Every row comes from one small tree of marks. The marks that hang from a mark follow it in brackets, in alphabetical order. Every link used is in the known rows. Which tree was each row made from?
In the rows, zero is written as 128.
Known rows
vifu[fozuv[totevol tufo[sito]] gador]: [109 121 159 131 125 125  98 115 152 113  99 142 123 129 140 163 124  98
 113 134 112 137  63 147 174 127  78 148 108 139  81 106 125 114 115 134
  89 169 127 123 139]
reriga[luved nado]: [123 105 151 112 130 128 122 127 134 140 103 134 124 120 145 132 122 117
 128 127 100 125 135 188 135 135 104 121 127 123 127 115 133 139 124 115
 121 174  94 117 111]
gador[vifu[fozuv[totevol[nozumot[lutup]] tufo[sito[fumaz]]]]]: [132 153 144 124 112 142  96 163 146 144  51 123 110 157 162 144 143 109
 106 113 116 122  65 130 194 108 124 163 173 152  91  90 119  44 105 125
 110 184 119 110 141]
dipod[fumaz luved[reriga[nado[dalo]]]]: [140 149 118 111 128 151 104 119 143 155 125 141 115 118 161 135 137 123
 119 129  89 107 134 196 112 111 101 143 156 104 143 154 129 146 120 147
 130 164  90 107  99]
totevol[fozuv[tufo] nozumot[lutup[zomun]]]: [131 115 159 106 128 132  87 159 138 168  23  98 129 129 124 110 136 117
 109 120 119 106  94 145 177 130 127 126 183 156 113 139 146  79 124 118
 109 155 100 104 115]
luved[reriga]: [150 130 134 121 127 122 127 130 130 128 132 121 138 110 138 141 129 114
 133 122 107 130 120 153 128 123 122 121 139 111 127 152 136 133 112 135
 132 145  94 116 116]
sito[fumaz tufo]: [139 141 145 114 126 123 108 146 106 150 102 136 123 105 162 132 126 123
 132 141 141 139 138 147 144 113 123 146 126 136 126 118 117 133 110 127
 152 150  85 128 123]
totevol[fozuv[vifu]]: [139 129 130 113 131 122  92 112 128 152  91 142 143 126 138 138 146 117
 114 120 139 105  96 152 172 144 118 133 138 130 114 127 126 110 110 121
 122 146 102 106 117]
tufo[sito[fumaz]]: [118 149 138 125 129 114 119 124 128 117 126 125 115 116 154 148 116 117
 134 132 125 139 123 155 130 127 112 142  97 117 121 129 114 134 115 139
 133 163 112 134 135]
zimotav[dalo[nado]]: [147 146 128 108 135 131 103 130 123 145  92 121 113  92 149 129 113 135
 136 136  97 125 129 152 163 133 118 137 126 111 143 125 134 135 138 109
 114 146 102 120 113]
totevol[fozuv[tufo[sito[fumaz[dipod]]]] nozumot[lutup]]: [121 131 137 115 148 148 102 129 115 162  73  87 107 145 124 124 153  95
 126 125 145 118  88 160 177 116 112 157 174 132 121 141 115  73 102 142
 110 151  96 111 114]
fozuv[totevol tufo[sito] vifu[gador]]: [115 128 152 133 121 129  90 136 137 130 112 137 144 137 145 170 124 114
 118 140 116 129  69 129 175 141  92 140 131 130  91  88 130 100  95 131
  86 150 128 115 149]
vifu[gador]: [128 113 152 122 133 105 105 133 126 118 120 127 123 125 133 135 115 122
 122 134 115 136 118 164 150 132 102 123 111 128 112 123 131 153 122 129
 109 154  97 116 117]
fumaz[dipod]: [130 120 132 118 152 118 131 140 106 136 127 119 121 111 126 129 125 103
 130 134 102 137 132 165 149 126 110 130 136 105 120 145 132 146 115 129
 135 142  84 112 118]
tufo[fozuv[totevol[nozumot[lutup]]] sito[fumaz[dipod[luved]]]]: [119 126 144 106 151 155 115 160 149 163  50 119  97 145 152 142 139  79
 126 134 102 130  97 160 167 108  97 130 179  89 112 101 120  78 105 158
 115 185  89 109 118]
totevol[fozuv[tufo[sito[fumaz]] vifu[gador]] nozumot[lutup]]: [119 134 151 118 119 144  68 119 134 153  67 103 117 165 143 139 148 120
 114 128 161 107  66 144 192 134 110 160 169 157 100 103 111  58  93 140
  78 155 116 110 118]
tufo[fozuv[totevol vifu[gador]] sito[fumaz[dipod]]]: [113 134 152 120 137 125 101 143 128 139 117 156 103 148 153 161 128  85
 119 141  86 134  85 149 180 120  87 144 146  99  94  87 104  99  95 156
  98 180 112 128 135]
lutup[nozumot zomun]: [118 120 154 115 131  95 116 168 135 136  77 137 127  98 125 139 119 117
  99 134 105 135 131 141 144 134 125  96 127 123 123 135 127 131 135 119
 152 141  96 132 141]
gador[vifu[fozuv]]: [140 140 136 121 116 107 108 128 125 131 112 145 115 127 151 135 135 118
 108 112 119 117 105 155 171 119 123 139 125 128  93 121 125 121 123 116
 134 174 109 106 131]
sito[fumaz]: [129 137 138 118 126 119 115 139 114 129 109 131 117 116 150 133 117 115
 127 133 107 133 136 158 139 122 117 135 129 123 133 137 120 132 127 130
 139 163  95 127 122]
fodo[nado zomun]: [135 130 122 129 123 103 101 117 118 147 108 118 125 109 121 127 122 132
  97 166 128 135 122 155 133 145 125 142 116 116 133 134 132 140 129 126
 130 143 113 127 128]
nozumot[lutup]: [142 124 141 114 128 112 124 166 133 131  85 116 120  96 141 127 117 129
 127 125 113 130 132 153 147 136 129 126 151 132 128 122 142 115 115 137
 115 144 101 115 106]
dalo[nado zimotav]: [126 142 147 103 130 136 108 139 107 113 126 132 123  92 148 122 116 146
 134 135 117 126 127 139 161 121 114 120 110 115 106 133 132 155 142 113
 105 139  75 128 122]
gador[vifu[fozuv[totevol tufo[sito]]]]: [126 144 143 133 117 122 103 135 136 133 101 148 130 134 154 160 137 102
 103 117 112 121  65 135 183 121 109 151 122 134  80 102 126  90 113 119
 114 178 132 112 160]
fumaz[dipod[luved[reriga[nado]]]]: [139 111 123 111 147 135 135 113 118 148 142 113 133 126 139 133 146  92
 131 136  99 127 134 192 112 106 103 122 151  77 128 150 128 141 112 143
 138 163  73 107  99]
fodo[nado[dalo]]: [142 146 123 122 132 110 101 135 108 149 111 136 125 125 153 126 127 153
 115 132 112 139 113 168 144 147 101 145 144 127 111 123 132 134 115 129
 118 130 113 124 105]
tufo[fozuv sito]: [133 134 152 119 128 104 119 114 134 138 117 138 112 114 147 150 117 105
 124 124 124 132 108 152 147 136 102 121 107 109  99 119 123 118 107 144
 112 175 118 128 134]
dalo[nado]: [137 134 131 108 128 115 110 129 125 129 116 128 124 100 148 129 114 130
 131 129 120 129 128 154 152 125 110 119 121 115 121 129 136 137 129 114
 117 149  93 121 132]
gador[vifu[fozuv[totevol[nozumot] tufo[sito[fumaz[dipod]]]]]]: [122 148 135 129 136 149 104 135 121 149  94 127 108 172 147 144 152  86
 109 124 108 127  63 145 193  99 105 163 160 127  85 113 109  76 106 120
 128 184 103 109 153]
vifu[fozuv[totevol[nozumot] tufo] gador]: [128 106 157 123 128 141  87 126 142 133  60 132 127 159 129 143 137 101
 106 130 107 131  62 146 195 118  84 137 153 152  90 111 130 101 114 116
  95 172  98 108 122]
vifu[fozuv[totevol tufo] gador]: [120 111 159 126 122 129  93 129 137 122  81 148 128 127 137 149 124  97
 107 133  94 130  78 145 182 120  84 139 137 140  96 115 130 113 124 126
  96 170 111 116 126]
gador[vifu[fozuv[totevol[nozumot[lutup[zomun]]] tufo[sito]]]]: [128 143 161 119 112 130  95 182 165 146  38 120 118 141 155 139 134 116
 103 110  97 122  62 125 190 119 125 143 168 156  73  89 142  57 114 115
 109 176 127 107 156]
reriga[luved[dipod] nado[dalo[zimotav]]]: [109 128 142 111 138 159 116 141 103 145 113 153 135 101 163 134 134 150
 126 115  89 121 122 183 157 127 103 141 124 127  99 128 132 147 123 132
  94 140  78 116  96]
fumaz[dipod[luved[reriga[nado[dalo[zimotav]]]]]]: [129 138 131 102 154 159 117 126  91 138 156 127 122 112 160 125 150 124
 136 128  85 117 125 190 133 113  99 148 151  89 105 158 130 167 123 146
 122 143  58 111  79]

Which tree is each row?
[142 137 118 131 125 146 135 136 150 150 122 140 135  96 122 146 136 113
 116 125 103 126 127 153 125  93 123 113 137 103 142 172 126 121 101 148
 126 133  91 110 128]
luved[dipod[fumaz] reriga]
[138 116 140 113 136 132  73 107 136 149  78 125 135 173 123 133 154 124
 113 122 158 107  72 159 192 139 105 126 144 145  97 112 124 109 101 117
  97 152  91  99 108]
totevol[fozuv[vifu[gador]] nozumot]
[149 147 108 122 128 143 123 134 137 159 125 150 130 110 151 138 142 130
 113 116  86 123 126 185 122 101 112 135 150 123 140 156 126 121  95 154
 113 143  94 122 106]
luved[dipod[fumaz] reriga[nado[dalo]]]
[107 135 130 121 141 160 107  82 112 157 130 107 131 130 134 149 155  71
 132 133 132 104  95 167 140  98  97 154 145  76 124 177 107 114 121 154
 136 158  94 103 121]
totevol[fozuv[tufo[sito[fumaz[dipod[luved[reriga]]]]]]]
[114 126 150 126 123 124  75  91 125 142 114 127 138 144 134 154 140 116
 114 129 158 105  67 146 181 144  95 147 119 134  88 117 119 104 100 132
  84 149 126 110 132]
totevol[fozuv[tufo[sito] vifu[gador]]]
[143 113 143 108 131 132  76 138 147 150  52 114 126 158 130 125 153 133
 114 120 154 105  78 155 196 143 117 132 173 153 103  98 131  86  95 128
  84 146  95  97  96]
totevol[fozuv[vifu[gador]] nozumot[lutup]]
[128 121 152 117 126 139  73 116 141 155  70 100 131 159 131 139 150 125
 116 124 169 105  56 143 196 144 107 145 164 157  88  98 127  67  85 134
  68 144 116 101 116]
totevol[fozuv[tufo[sito] vifu[gador]] nozumot[lutup]]
[121 122 148 123 130 138  69  86 129 152  93 112 140 173 127 148 154 118
 114 126 172 106  51 145 194 142  94 141 137 146  82 110 119  91  94 122
  83 151 113 102 133]
totevol[fozuv[tufo[sito] vifu[gador]] nozumot]
[106 136 139 130 145 139 121 150 112 137 117 125 123 122 139 152 125  83
 126 144  90 141  98 145 157 114  96 152 144 109 121 129 118 109 112 138
 126 157 106 127 146]
fozuv[totevol tufo[sito[fumaz[dipod]]]]
[121 124 147 130 130 145  84 130 143 139  90 121 141 167 139 163 135 119
 118 138 130 129  54 126 186 139  90 136 149 143  81  81 133  87  87 123
  85 155 115 107 150]
fozuv[totevol[nozumot] tufo[sito] vifu[gador]]
[155 137 150 107 117 121  99 135 112 181  93 157 129 110 166 141 134 120
 122 136 140 120 115 129 177 130 125 135 159 121  97  93 127  95  88 132
 124 156  96 113 127]
sito[tufo[fozuv[vifu]]]
[136 134 138 115 126 143  87 119 138 165  58 100 137 145 136 138 155 125
 117 118 168 101  66 136 189 146 121 148 175 150  99 112 131  51  86 128
  89 139 116  98 122]
totevol[fozuv[tufo[sito] vifu] nozumot[lutup]]
[129 116 142 115 129 117  81 111 133 137  99 141 134 143 132 139 143 120
 112 126 143 107  88 159 181 142 105 131 127 135 104 116 122 123 108 127
 101 149 103 107 112]
totevol[fozuv[vifu[gador]]]
[112 139 142 123 126 128  96 100 116 144 104 122 127 128 142 143 135 100
 119 126 145 113  93 155 157 127 106 152 111 129 121 146 108 104 121 134
 119 165 117 125 132]
totevol[fozuv[tufo[sito[fumaz]]]]
[126 111 168 107 119 133  63 154 142 163  33 106 128 150 130 119 137 126
 105 126 126 100  77 139 198 136 119 130 198 160  96 111 141  69 113 120
  85 150 108  98 116]
totevol[fozuv[tufo vifu[gador]] nozumot[lutup[zomun]]]
[138 156 122 119 130 163 122 142 121 144 140 154 126  98 150 129 148 147
 113 121  86 121 125 172 132 100 117 139 136 122 124 163 122 137 104 153
 102 131  74 125  96]
luved[dipod[fumaz] reriga[nado[dalo[zimotav]]]]
[137 114 178 105 120 123  82 200 167 157  23 139 114 148 151 135 120 119
 106 128  76 124  81 131 198 134 113 109 201 143  88  69 145  65 102 132
  82 179 105 112 124]
tufo[fozuv[totevol[nozumot[lutup[zomun]]] vifu[gador]]]
[138 111 149 112 123 142  69 131 129 164  52 104 132 159 128 125 152 123
 109 124 151 100  71 144 207 139 116 141 194 159 102 110 134  64  99 126
  75 145 100  92 100]
totevol[fozuv[tufo vifu[gador]] nozumot[lutup]]
[136 126 146 122 136 144 111 170 150 144  57 102 132 134 137 144 130 116
 124 125 121 135  77 132 170 133 112 131 166 148 109  98 145  71  93 130
  96 151 109 113 134]
fozuv[totevol[nozumot[lutup]] tufo[sito]]
[135 132 159 110 128 125  92 136  91 171 116 151 100 130 158 134 136  98
 124 150 123 130 119 147 187 108 105 151 168 112  98  99 104 108  94 147
 119 162  83 119 116]
sito[fumaz[dipod] tufo[fozuv[vifu[gador]]]]
[135 142 136 104 136 156 107 121 106 132 142 134 132 113 174 131 142 142
 131 125  96 114 121 180 128 122 104 144 137 107 108 147 133 159 128 144
 118 152  71 115  81]
dipod[luved[reriga[nado[dalo[zimotav]]]]]
[113 146 145 129 120 124 109 117 110 135 125 118 122 115 150 148 114 109
 126 137 121 132 115 143 139 124 108 148 121 121 120 138 116 113 117 136
 126 163 117 128 143]
fozuv[tufo[sito[fumaz]]]
[155 132 150 109 123 131  97 162 131 179  70 171 140 116 168 149 139 109
 116 136 118 125  95 119 185 129 118 131 162 128  99  74 131  85  86 129
 121 161  98 117 134]
sito[tufo[fozuv[totevol vifu]]]
[143 128 140 123 122 141  93 146 130 153  64 136 132 163 144 138 149 103
  97 115 108 117  66 135 203 113 113 139 169 146  87 107 133  76 113 101
 119 181 100  97 146]
gador[vifu[fozuv[totevol[nozumot] tufo]]]
[125 124 143 109 134 129 106 132 123 146 104 141 117 119 166 131 120 137
 129 113  87 117 127 199 146 144  97 146 143 134 123 117 139 147 124 121
 114 166  96 113 101]
reriga[luved nado[dalo]]
[144 122 138 116 138 139 108 136 158 132  52 141 127 146 140 141 140 108
 115 118 107 135  78 151 177 123 100 130 144 142 102 114 134 108 113 114
 125 168  91 110 125]
vifu[fozuv[totevol[nozumot]]]
[108 141 139 127 139 130 122 120  93 141 140 109 113 115 138 142 122  94
 131 141 109 136 119 153 145 116 102 153 138 103 121 150 114 119 114 142
 129 154 104 123 139]
fozuv[tufo[sito[fumaz[dipod]]]]
[138 134 113 108 152 140 119 118 106 156 144 124 124 126 160 132 146 111
 133 124  86 120 125 203 123 114  97 147 166  87 119 153 134 149 113 149
 133 155  75 105  89]
fumaz[dipod[luved[reriga[nado[dalo]]]]]
[143 140 145 107 135 140 105 169 107 182  83 165 118 122 167 142 143  89
 120 146  97 129 108 131 188 108 114 150 186 110 112  88 113  84  87 139
 136 164  84 121 131]
sito[fumaz[dipod] tufo[fozuv[totevol vifu]]]
[115 114 136 121 126 150 131 134 154 160  91 152 124 109 131 138 131 115
 112 130  93 121 144 187 132 108 106 115 128 114 145 134 122 127 119 128
 112 161  94 109 122]
reriga[luved[dipod[fumaz]] nado]
[107 128 138 116 148 170 111 160 131 159  62  95 118 143 143 143 137  89
 129 143 109 129  95 149 165 108 100 147 189 102 120 114 127  80 110 144
 120 157  90 100 129]
fozuv[totevol[nozumot[lutup]] tufo[sito[fumaz[dipod[luved]]]]]
[157 131 168  97 120 137  90 210 159 192   4 144 127 125 168 130 134 122
 116 129 105 124  90 112 195 128 134 123 212 148  93  61 147  53  84 125
 116 160  96 114 132]
sito[tufo[fozuv[totevol[nozumot[lutup[zomun]]] vifu]]]
[130 156 135 107 130 172 104 128 126 141 135 146 114 105 161 129 139 140
 121 131  89 105 135 181 122 109 103 147 145 105 129 160 124 164 131 145
 122 150  73 113  90]
dipod[fumaz luved[reriga[nado[dalo[zimotav]]]]]
[129 126 141 128 141 142 107 139 140 142  82 114 141 145 133 152 134 109
 124 130 126 135  71 136 164 133  98 129 137 140 103 111 136  95  98 119
 111 158 108 115 150]
fozuv[totevol[nozumot] tufo[sito]]
[119 144 130 125 143 161 105 142 116 157  94 118 129 161 143 152 144  94
 124 140 106 131  76 131 181 120 102 154 182 118 107 109 118  74  87 128
 122 153 100 111 152]
fozuv[totevol[nozumot] tufo[sito[fumaz[dipod]]] vifu]
[136 116 159 116 123 116  92 150 141 147  86 164 129 138 150 154 124 104
 109 134  89 123  86 139 189 133  98 118 155 120  95  81 129 100 102 136
  88 178 110 116 128]
tufo[fozuv[totevol vifu[gador]]]
[107 122 138 125 126 157 126 141 154 157  89 152 126  93 126 145 122 114
 119 130  99 119 140 165 145 107 109 117 132 101 142 149 125 134 127 129
 121 140  95  98 134]
reriga[luved[dipod[fumaz]]]
[124 119 160 123 125 141  93 141 167 124  51 114 114 146 136 148 132 112
 115 125 123 136  53 143 189 125  90 145 153 158  81  90 133  76 100 136
  77 163 117 113 123]
vifu[fozuv[totevol[nozumot[lutup]] tufo[sito]] gador]
[101 152 137 125 124 140 104  97 101 149 131 126 104 138 159 150 139  84
 115 128 119 110 102 158 167  94 101 166 140  82  89 140 103 109 132 136
 141 183 108  98 146]
gador[vifu[fozuv[tufo[sito[fumaz[dipod[luved]]]]]]]
[157 141 123 115 132 120 114 131 117 139 139 130 129 121 168 131 135 134
 128 112  92 126 117 186 125 129 112 147 148 134 121 139 137 132 103 139
 119 157  94 127  95]
luved[reriga[nado[dalo]]]
[139 128 128 113 124 146 120 114 157 150 122 134 123 120 138 135 138 105
 117 141 101 115 144 185 102 102 107 119 140  93 149 152 124 141 121 139
 138 172  87 110 109]
dipod[fumaz luved[reriga[nado]]]
[127 126 177 110 122 119  86 183 183 148  38 134 111 148 155 148 119 120
 114 125  92 131  66 129 189 139 106 118 173 140  75  57 141  67  92 141
  78 174 120 120 137]
tufo[fozuv[totevol[nozumot[lutup[zomun]]] vifu[gador]] sito]
[152 136 109 121 134 127 124 126 119 153 135 138 146 116 163 140 146 133
 121 105  93 132 110 184 129 113 113 137 145 124 118 145 134 116  89 151
 107 142  93 124 102]
luved[dipod reriga[nado[dalo]]]
